Every row comes from one small tree of marks. The marks that hang from a mark follow it in brackets, in the order of their numbers. Every link used is in the known rows. Which tree was each row made from?
Known rows
k_126(k_83): [ 17  13  16 -22   8   0 -11  -3   0   7  20   3  30  -3  18  -6 -24   8
   2  15  -4  -4  -8  -5  22  27   9 -16  -5 -14  28  -7  -2  17  -6 -13
  12  17   1  16  -6  12   5   0  -6   8  16 -13  22]
k_357(k_658(k_287) k_790): [ 13   9  -3 -16   1  15  24   7   8  -4 -14   3 -17   1  18 -17  -7   0
  -3   6  22  15   7  12  -1 -29  -4 -10  -6  15   6   4  -7  25   5  -5
  13  -1  -5  10   5  19  14  22 -16   9   4   6  10]
k_658(k_516): [  8  16  -7 -10   6   6   2  -4   3  -5  18   1  -7 -13   3  -5 -24   1
  -9  10  -1  -1  -9 -15  -2  22   0 -10 -11   2  17 -20  -8  -5  -7 -22
   3   3   1  17   7  11   1  15  -3   1   3  -8  16]
k_4(k_658(k_516)): [  4 -16   7 -14   3   5   2  -2   6  -4   9   5 -24  -9  11  -2 -43   3
 -10   5  15  -4  -5  13  -8  19   1 -16 -16  -3  10 -16  -9   1  -2 -16
  -2 -20   6  22   8   9   2   7  -5   3  15  -7  24]
k_357(k_658(k_516)): [  6  17  -9  -9  -1   3   9  -7   9 -12  14  -7 -22 -11   2 -18 -20   1
  -5   8  22  -2  -2 -33 -11  -4  -7 -12 -17   5  20  -8   1   6 -10 -19
   7   4   1  13   9  12   4  33   0   7  10  -1  15]
k_516(k_658(k_83 k_287)): [ 18 -16   9 -32  14   3 -21  23   3  -2   0   0   7   3  19  11 -17  -2
 -18   7  -6 -19  -4 -28 -19  -2  -5   7   0   4   7 -14 -26  21  11   2
  10   4   6   7  10  15   4  -1 -19  18   7  -1  12]
k_790(k_287): [  6 -11  12   0  13   1   0 -10  -2   1   5  18   4  -1  23  14 -29  -6
 -16  15  -3   5  -5 -28   5  31  20  -8  -5   9   8 -26 -11  25  -7  -4
   5   4   8  17   6  12   5  16 -16   5   1  -8  19]
k_287(k_790(k_357(k_658(k_516)))): [ 15  23   0   5  -4   0  17  -6   5  -6  18 -13  16 -17 -11  12 -12   3
   6  10  15   2   6 -14   2   2   2  11 -18 -10  20  -9 -16  -3 -10  -7
   1   1  -4  15  -5  20  13  23 -13  -2  13   0   6]
k_126(k_83(k_658(k_516))): [  7  30  -1 -26  10 -12  13  -4   6   0  31  -5  12  -4   7 -11 -10  10
   8   5  -4   6 -12 -17  11  15  -1 -15  -9 -10  37 -15   0  -2   7 -15
   6  -2  -4  10  -4  15  12   6  -4   8  20  -6  22]
k_126(k_4): [ 22 -15   1   2   5  -3 -18   5  -2   3  16 -12  19 -11  33  -1 -30   3
  -8  11 -14   8 -10 -10   3   6  -2 -22  -5 -16  17 -26 -17  24  -5  -5
  11  13   4  22  13  20   5  12 -18  18  10  -4  25]
k_4(k_658(k_83 k_287 k_516)): [ -2 -34   1 -20   3  14   1  17  14  -9  -5   7 -24  -3  -6   7 -25 -18
 -14  14  16 -14  -9 -10 -21  21   1  -1  -7   6   4  -8  -8  -8  21 -10
  -3 -26   5  15  -2  11   5  -9 -12  10  11  -2  18]
k_83(k_126): [ 22  13   6 -16  10  -7 -13 -20  -4   2  23  18   8  -4  26  -9 -33   3
   0   9 -17   4  -2 -16   1  26   8 -20 -12 -14  16 -31  -5  18 -10 -13
  10   8   6  10   6  11   1  -6  -2  14 -13 -13  15]
k_516(k_790(k_287(k_658(k_83)) k_357)): [  8 -23  22  16  12  -8 -14  14   2  -5  16  -2  18  -1  -7  43 -17 -14
 -21  23  10  13 -21  19  -3   3  27   2  -8   1 -12 -16 -17  17   6  23
   6 -13  -8  12   0  18  -6  -5 -26 -10  -3  -7  16]
k_287(k_658(k_83) k_790(k_516)): [ 19  -6   1   2   8   0 -28  11 -23  -4  30   2   3   6  14  29  -8  -5
 -13  19   8  16  -6 -65 -22   9  10   4  -3 -14  34  -4   2  23  -4  17
  -3  11  -5   6  -6  22  -7  -5 -22  -1 -10 -20  21]
k_658(k_83 k_287(k_790)): [ 16 -18   2 -23   7  12  -9  23  -2   0  -9   5  18  -5   3  22  -9 -17
  -3  17  -2  -2  -2 -22 -13  18   6  16   3  -3  15 -21 -14  16   8   1
   2   8   2   7 -13  15  11 -15 -22  13  -7  -4   8]
k_83(k_126(k_4) k_658): [ 25  12  -5 -11  10 -27  -4 -14  -3   3  37  -3  16  -5  39 -13 -21   7
   5  -2 -28  24  -5 -26  -4  -1  -4 -27 -13 -25  26 -45 -10  20   6   1
   9  -4   2   7  14  21  10   1 -14  29  -4  -1  23]
k_357(k_790(k_287 k_516)): [  6  22  -4  20   9  13  16  -9  -5   5  12  25 -16   8  23  17  -7   4
 -17  15   1  24  -8 -35  -1  22  20 -15   3  11   9 -12  -1  20   6 -10
   2   5  -1  15  16  22   4   1 -22  -7 -17  -4  13]
k_516(k_658 k_790(k_287)): [ 21 -13  27 -14  12   0 -13   7  -4   3  12   2  -1  -2  22  23 -29  11
 -25   2   1  -4 -12  25  -9  11  15  -1 -10   6 -14 -36 -28  27  -3   2
  14   0   4  -1  22  15  -4   2 -18   3   1  -6   6]
k_83(k_126(k_4) k_658(k_516(k_790))): [ 22  15 -12  -7   2 -17   5  -5   2  -3  43 -13  -9 -13  10 -12 -15   6
   1  -2 -17  21 -20   8 -16   0  -4 -20 -21 -20  13 -51  -4  -1  13  -8
  10 -13  -5  -3  19  23   4  -9  -9  17 -10  -3  12]
k_357(k_658(k_83 k_516) k_790): [ -4  24 -19  -5  -3   3  14  14  11 -16  12  -6 -35  -2   7  -6   6   0
   0  12  34  19  -7 -23 -25  -4 -16 -17  -4  -6  20  -4   9   1  17 -10
   0  -4  -8  13  12  16  -4  11  -8  -1  -4   6  16]
k_790(k_287 k_357(k_658(k_83(k_126)))): [  2   8  11  19   5 -14   5 -12  15  -8  20  12   5   2  -3  18  -8 -14
  -2  23   7   5  -2 -67  -6  15  17  -3 -13  -2   3 -13  -4  10  10   6
   5  -7   5  14   1  20   2   5 -18   8  -9   4  13]
k_658(k_83(k_126) k_287 k_516(k_790)): [ 12  -1  -6 -17   1  14  -7  14  11  -9  14  10 -17  -8 -23   2  -5 -21
 -10  18  -3 -12 -26  -4 -24  27  10   5 -12   4  -9 -23  -2 -10  20 -13
   7  -5  -3  -6  -1  14  -3 -33  -8   8 -25  -7  -5]
k_83(k_126(k_4)): [ 28  -1   1  -2   4 -10 -21 -14  -4   4  34   2   9  -8  35 -10 -30   3
  -2  13 -25   9  -9 -25   0  24   2 -25 -13 -23  15 -32  -5  17  -5  -4
  10  13   6  13  13  19  -2   0 -13  23  -9 -13  19]
k_516(k_658(k_287) k_790(k_357)): [ 33  -1  27 -12   9   8  -3  26   7   4   1  -9  29  -8  -7  20 -22   7
 -20   3  -9 -20  -9  52   5 -24   9  12 -13   6 -26 -13 -49  15   3   2
  19  -8  -4   9  12  19  11   0 -23   4  12   5  -6]
k_516(k_790): [ 21  -1  17 -14   8   1 -12  10  -3   3   5   0  20 -12  18   9 -34   2
 -14   9   0   9 -13  48   1   3   7 -15  -6  -8  -1 -31 -19  24 -12 -15
  14   3  -2   9  11   9   2  -2  -8   0  -3  -5   8]
k_658(k_287(k_790(k_357)) k_516): [ 16  10  -3   1   1  21  23   4   7  -2   5  -2  16 -15 -29  17  -9  -9
  -2  14  -5 -11  -3   0   9  13  13  27 -14   6   7  -5 -24 -16   2  -9
   1  -5  -3  16 -13  23  18   9 -19   1  10  -3  -1]
k_126(k_4 k_83(k_658(k_516(k_790)))): [ 20   9  -2 -10  -1 -11   3  12   6   3  41 -28  10 -12   6  -8  -8  13
   3   6  -7   9 -28  10   5   9  -2 -17 -11 -21  26 -25  -6   3  15  -4
  12  -2  -7   4   7  23   7  -3 -14  13  19  -4  19]
k_126(k_4 k_83): [ 26  -8   7  -8   2  -2 -20   3   0  10  30 -13  27  -9  25  -5 -21  10
   1  18 -15  -1 -16 -17  22  27   4 -22  -5 -24  30  -7  -8  18   1  -3
  14  20   1  20   0  22   5   2 -16  18  20 -11  26]
k_357(k_658 k_790): [ 10  20  -1  -9   0   3  14   2   3  -4  -1  -1 -13  -1  30 -12 -13  11
   0   4  24  26   6  12  -2 -19  -9 -24  -6  -5  18  -8  -2  25  -3  -7
  10   1  -5  15  13  15   5  25 -10   4   1   4  17]
k_287(k_790(k_357)): [ 23  11  14   5   7  -4  -1  -1  -6   7  12  -1  48 -13   5  27 -22   3
   2  11  -6   9   5  14  13  13  11   8  -8 -18  17 -21 -26  13 -15  -3
   2   2  -1  21  -4  17  12   8 -21  -1   9  -4  10]

Which tree is each row?
[ 11  18   6   7   4 -16  -4  -4  14  -9  22  -1  23  -5   0   4 -12  -8
   3  16   6   4   0 -49  -5  -8   0 -12 -13 -14  12 -12  -6   9   1  -3
   6  -2   1  17   2  16   3   4  -9  10  -5   4  12] : k_790(k_357(k_658(k_83(k_126))))
[ 16  28 -11   3  -1  20  22   5   4  -6  -6  13 -25   5  10 -13   0  -2
 -11   9  14  14   3 -39  -8 -33   1 -11  -3  17   9  14   2  17   7 -14
  13   2  -3  10  10  24  15  20 -18   5  -6   5   4] : k_357(k_658(k_287) k_790(k_516))
[  6   9 -11 -16  -3  17  19   3  13 -14   2  -5 -27  -8  -9 -20 -13 -10
  -8  10  18 -12   0 -36  -8 -15  -2   0 -16  22  10   0  -1   0  -1 -16
  12   0   0   8   0  16  13  32  -7  13  10   2   7] : k_357(k_658(k_287 k_516))
[ 14   5   6   5   7   4  -5   7   2  -9  30 -15  -1 -10 -13  15 -22   0
 -15  14  11   5 -18  36   2  -9  13  -2 -21   1   0  -4 -16   1  -2   8
   6 -10 -15  15   3  18  -6  13 -12 -10  10 -11  13] : k_287(k_658(k_516(k_790(k_357))))
[ 18 -19  -1   1  -2  -2  -9 -15   3   0  35  -1 -23  -9  24 -13 -35   6
  -1   8  -8  -3 -11 -17 -11  34   1 -23 -21 -21  10 -25  -2  -2   6  -9
   3 -13   7  15  11  20  -4  -4  -8  20   1 -13  23] : k_83(k_126(k_4(k_658(k_516))))
[ 10  18   0   7   1  -4  -7   6  11  -9  36   1   6 -12 -25  16 -10  -8
  -4  17  -3   1 -26   0 -15  31   8  -4 -13 -17  -4 -27  -7 -18  14 -13
   0 -11  -8   8   7  14 -10 -30  -6  -3 -23  -2  -1] : k_658(k_83(k_126) k_516(k_790(k_357)))
[ 12  28  -2 -32   9   0  19   2  11  -1  20  -1   6  -2  -9 -14  -7   1
   6   6  -6  -6 -12 -20  12   5   4   0  -9   4  29  -6  -2  -2  15 -11
  10  -3  -4   5 -10  18  17   7  -8  12  20  -3  15] : k_126(k_83(k_658(k_287 k_516)))
[ 32  26  10  13   6   1  -7   1 -11   7  31  -2  39  -4   3  31 -15  16
  -9   7 -15  -4   3 -41   0   4   9  12  -9 -13  15 -11 -29   6 -11  -4
   3   4   1  15   9  26  10   3 -24   0   4  -6   3] : k_287(k_790(k_357 k_516(k_658)))
[ 21   9 -20 -12   5  -7  18  -7   7  -3  32  -1 -12  -7   6 -20  -9  -3
   1   1 -27   6  -9 -39  -9  -1  -1  -6 -17  -1  15 -33  -5  -5  22  -6
   9 -11   0   2   7  26  15   6 -15  31  -4  -1  12] : k_83(k_126(k_4) k_658(k_287 k_516))
[  9 -32  14 -21  -1  22  10  16  12  -5  -7   2 -24  -9 -10   2 -37  -9
 -18   7  19 -15 -12  49 -10   6   9  -1 -17  10 -15 -14 -16  -3   8 -15
   6 -30   1   9   3  11   9  -6  -9   4  13  -4   6] : k_4(k_658(k_287 k_516(k_790)))
[  1 -21  22  12   1   6  14   3  11  -3  10   3 -16 -10 -15  26 -36  -3
 -17  10  21  -6 -16  38  -2  21  20  -4 -19   2 -17 -18 -20  -7   9  -6
   0 -35   1  18   8  14   3   1 -14  -9  14  -1  10] : k_4(k_658(k_516(k_790(k_287 k_357))))
[ 30  14   3  -8   5  -3 -24  -4 -18   3  40  11  11   4  19  20 -11  12
  -6   6 -12  -4  -1 -74 -27  29   4   4  -7 -23  23 -23  -5  11  -2  -3
   1  16   5  -2  11  23  -2 -24 -16  11 -25 -14   5] : k_287(k_790(k_516(k_658(k_83(k_126)))))
[  6  -1 -12 -15  -6  12  11  15  10 -15  -2  -9 -18  -8 -15   2   1 -17
  -2  14  27  -8  -1 -53 -27   1  -4  16 -10   6  21  -5   1  -1  13  -6
   3   2  -1  -1  -9  18   9   8 -12  11  -2   2   5] : k_357(k_658(k_83 k_287(k_790) k_516))
[  3  13  12  20   6  -6  14 -12  14  -5   8   4  14  -4   0  15 -18  -6
  -9  16  11   3   4 -42  12  -3  20  -4 -12  11   2  -9 -16  16  -4   1
   8  -5   4  21   3  20  11  33 -19   2  12   5  14] : k_790(k_287 k_357(k_658))
[ 17 -44  20 -23   4  14   4   8  -2   4 -13   8  -1  -5  14   9 -37  -5
  -5   8  11  -5  10  27  -1  11  12   7  -8  -3   7 -15 -19  19  -1  -1
   3 -19   8  11  -8  14  18   0 -19  12  16  -8  15] : k_4(k_658(k_287(k_790)))
[ 28   6  -4   6   6  -8 -36   4  -9   0  49   4   2   4  31   9 -13  10
 -18  10 -23  -6 -15 -97 -26  13  -4 -17  -6 -19  17 -18  -7  11  11  -3
   7  15   7   6  28  27  -8 -14 -18  22 -17  -9  15] : k_790(k_516(k_658(k_83(k_126(k_4)))))
[  1  -4 -13 -15   7  15   1  20  13 -12   0   5  -7  -7 -12   3  -8 -21
 -12  20   0 -11 -15 -38 -16  25   2   7  -1  13  10 -11  -6 -10  17 -14
   0   0   0  13  -5  14   2  -6 -12   8  -3  -2   9] : k_658(k_83 k_287 k_516)
[  3  11  -6  -7   3  -3   5  16   4 -10   1  -1 -16   3  26  -1  -1   3
   1  11  31  29  -1 -13 -17 -13 -12 -22   2 -11  21  -8   0  24  11  -3
   4  -1  -5  14  11  15  -2   5 -13   4  -7   7  20] : k_357(k_658(k_83) k_790)
[ -8 -36  13  -4   2   3  -3  16  10  -9   8   5 -30  -4  -3  25 -29 -12
 -18  15  27  -2 -21  14 -29  38  14  -8 -10   0  -7 -28  -6  -2  19  -7
  -4 -28   3   8   8   9  -6 -22 -11  -3  -1  -4  18] : k_4(k_658(k_83 k_516(k_790(k_287))))
[  1  22   4   6  11 -13  27   3  11  -6  18  -5   9 -10 -17  19  -9  -2
 -10   3   0  13 -16  16  -2  -1  14   0 -13   8   1 -38 -19  -6   9  -6
   5 -27  -6   8  11  18  12  12 -16  -5   4   8   7] : k_83(k_658(k_516(k_790(k_287 k_357))))
[ 11 -28   7 -22  -2  23  16   6   3  -1  -6   4 -19  -8  -5   7 -30  -6
  -3   7  15 -11   2  17  -9  22  10  12 -15   4   6 -11 -14  -3   6  -8
  -2 -20   5  12  -8  15  13   0 -15   8  17  -8  10] : k_4(k_658(k_287(k_790) k_516))
[ 16  12   9   2   4   3  13   5  16  -4  -7  -4  21  -7  -7   0 -21 -10
  -6  13   6  -9   7 -19  13 -33   6   0 -13  14   1   4 -24  14  -3  -7
  15  -3   0  20  -4  19  19  30 -16  10  17   9   6] : k_790(k_357(k_658(k_287)))
[ -4   1   5  21   3  -2   1  16  15  -9  19   0   4 -11 -27  37  -6 -17
 -17  23   9  -1 -29  -6 -13  34  18   6  -7   1  -9 -21 -15 -12  18  -5
   0 -13  -4  13   6  16  -5 -16 -17 -11 -11   3   6] : k_658(k_83 k_516(k_790(k_287 k_357)))
[ 23   0   3 -19   7  -7   1  12   6   8  17 -16  26  -4  19 -10 -10   3
   4   8 -19   3 -13 -18  19  -8   2 -13  -5 -11  27 -11 -12  19  18   3
  16   2  -1  11  -4  26  21   6 -24  26  27   0  24] : k_126(k_4 k_83(k_658(k_287)))
[  8 -27  17 -16   8 -11 -23   1   1  -2  12  18  -7   2  26   7 -39  -6
  -2  10   9   3  -4 -12 -21  26   1 -20  -8 -23  13 -26  -2  13   9  -3
  -2 -18   9  13   3   8  -5 -24  -7  16  -8 -10  26] : k_4(k_658(k_83(k_126)))
[ -2  12 -12  -9  -1  -4  -1   8  11 -18  16  -9 -21  -8   2  -6 -11  -8
  -6  13  25  -1  -7 -59 -25   0 -12 -10 -11  -1  23 -10   8   1   5 -13
   2   2   0  11   6  12  -2  13  -3   8   2   2  18] : k_357(k_658(k_83 k_516))
